Each row comes from the steps of one path. Every step used is in the known rows, and no mark comes twice. Write the path behind each row, first mark first.
In the rows, zero is written as 128.
Known rows:
labuv > mune: [101  97 118 149 115 127 252 127 122 118 106  93  95 116 139 105 128  92
  77 131 201 122]
mune > pava > gupako: [ 78 120 142 150 142 130 139 169 155 141 113 134  99 106 136  99 113 143
 102 113 169 148]
nuka > mune > timu: [ 78  99 128 114 122 110 128 108 115 146 121 113 120 117 127 136 148  97
 107 149 153  80]
navadut > mune > gupako: [ 71 109 109 109 159 145 120 168  92 163 134  98 123 115 147  87 119 127
 189  83 159 139]
pava > mune > gupako: [ 90 105 131 136 148 140 104 135 128 177 157 134 120 126 120 169 128 140
 146 102  94  92]
gupako > nuka > mune > pava: [136 126 119  92 128 110  94  96 132 110 134 114 138 127 128 103 132 123
 121 164 131 132]
labuv > mune > gupako: [110  90 121 133 141 131 185 106 130 130 145 105 142 104 135 118 117 102
  75 127 176 106]
mune > labuv: [101  99 142 125 143 154 133 136 107 156 116  54 136 105 148 130 127 108
 135  98 146 126]
nuka > mune > gupako > zaziz > pava: [245 149 136 132 110 104 105 116 127  77 123 165 190 151 101 120 124 140
 110 140  63 175]
zaziz > pava > gupako > nuka > mune > timu: [118 137 123 108  99 113  90  79 152  95 139 139 139 137 114 181 148 140
 121 168 121 110]
gupako > zaziz > pava > mune: [200 145 138 165  97 127 142 141 121 112 105 167 116 162 104 163 133 157
 145 115  53 159]
zaziz > gupako > mune: [161 182 102 117 107 123 168 135 101 120 107 112  82 174 143 146 144 106
 128 117 137 123]
gupako > zaziz > pava > mune > labuv: [190 128 151 152 114 153  81 123 118 131 123 110 161 134 118 171 131 151
 156 105  43 147]
labuv > mune > gupako > zaziz: [188 120 137 150 141 127 172 110 124 117 139 161 170 114 119 101 105 109
  82 137 122 121]
labuv > mune > timu: [ 74  76 125 136 122 127 204  83 115 132 118  93 116  95 143 136 133  82
  60 148 206  74]
pava > gupako > mune > timu: [ 75 133 122 133 133 138 119 101 125 152 144 141  97 116 136 175 138 114
 113 137 147  71]
navadut > mune > gupako > nuka: [ 96 130  99  83 153 149  98 116 100 140 154 107 135 129 144 121 120 136
 206 110 138 129]
nuka > timu: [110 100 135 119 124 100 156 183 128 132 114 130 131 138 123  91 151 106
 178 150 132 110]
zaziz > gupako: [135 156 122 130 109 117 199 175 115 124  77 103  84 165 143 124 136 115
 118  97 166 143]
navadut > mune > pava: [ 75 106 112 113 148 137 128 172  90 147  99  81 105 107 159  46 118 123
 165  97 186 167]
labuv > mune > pava > gupako > zaziz: [160 136 150 174 132 126 169 146 156 111 117 179 135 105 122  76 102 133
  72 140 142 152]

Write each row's path:
[ 82  98 142 139 137 162  99 139 115 183 136  73 119 115 136 170 137 131
 166  93  99 102] => pava > mune > labuv
[127 150 140 155 146 137 115 194 127 140 106 175 120 114 132  52 101 153
 164 102 130 180] => navadut > mune > pava > gupako > zaziz
[113 111 125 112 141 113 109 131 130 144 148 125 149 127 119 119 133 117
 125 128 124 111] => nuka > mune > gupako
[122 141 134 160 104 128 181 169 153 100  96 133  96 142 123 141 126 156
 113 105 147 182] => zaziz > pava > gupako
[142 114 128 135 124 133  98 120 130 132 146 127 138 140 115 183 132 155
 134 106  78 130] => zaziz > pava > mune > gupako
[113 126 120 105 142 144  85  88 132 151 177 140 131 139 118 194 129 148
 170 128  82  87] => pava > mune > gupako > nuka
[ 98 134 134 108 129 145  71 119 151 139 155  97 147 122 126 149 138 138
 168 136 111 118] => pava > gupako > nuka > mune > labuv
[129 127 122 115 140 160 106 103  96 151 141  64 132 116 149 151 135 101
 145 113 121 107] => gupako > mune > labuv
[161 135 117 106 122 138  79  74 135 114 166 135 147 151 114 207 133 162
 158 133  65 120] => zaziz > pava > mune > gupako > nuka
[235 150 139 152 101 117 178 135 112  74  82 149 141 155 117 118 120 134
 108 121  98 192] => gupako > zaziz > pava
[115 112 129 111 122 108 120 128 178 100 156 152 155 118 121  96 140 130
 152 195 144 106] => labuv > mune > pava > gupako > nuka > timu
[122 142 121 133 111 132 114  87 127 112 135 136 113 129 131 188 141 128
 104 142 131 106] => zaziz > pava > gupako > mune > timu
[ 99 161 115 144 126 140 156 146 133 142 135 146  73 140 131 149 133 129
 135 118 137 120] => pava > gupako > mune
[ 71 127 125 108 120 119  95  91 148 136 148 146 123 125 119 169 145 127
 131 163 135  77] => pava > gupako > nuka > mune > timu
[244 132 134 149 111 119 167  96 128  65 121 148 183 133 114 120 112 127
  74 139 106 170] => labuv > mune > gupako > zaziz > pava
[ 80 128 138 141 131 113 113 170 166 136 123 142 109 115 123  91 126 143
 110 132 151 146] => nuka > mune > pava > gupako
[ 44 124 123 139 147 143 124 202 131 154 110 119  88 104 150  62 114 152
 168  91 184 170] => navadut > mune > pava > gupako
[170 166 111 109 123 120 120 118 110 115 112 106 108 148 150 115 132 110
  98 132 143 134] => zaziz > gupako > mune > pava
[103 141 130 119 138 136 115 119 156 120 137 139 111 120 134 132 115 151
 130 139 146 138] => mune > pava > gupako > nuka
[ 97 115 118  91 120 114 104  69 119 128 140 120 133 128 125 162 149 106
 128 169 135  73] => gupako > nuka > mune > timu
[161 158 115  84 112 101  93 111 136  98 119 113 132 152 132 107 138 125
 118 157 132 139] => zaziz > gupako > nuka > mune > pava
[190 140 140 130 141 111 102 133 125 131 141 181 174 135 105 101 118 122
 126 136  74 127] => nuka > mune > gupako > zaziz
[162 153 152 156 131 111 106 165 156 124 118 196 139 124 109  77 113 145
 112 140 100 159] => nuka > mune > pava > gupako > zaziz
[188 133 145 140 152 129 129 132 116 136 132 172 166 126 118 111 105 124
 119 118  91 130] => mune > gupako > zaziz
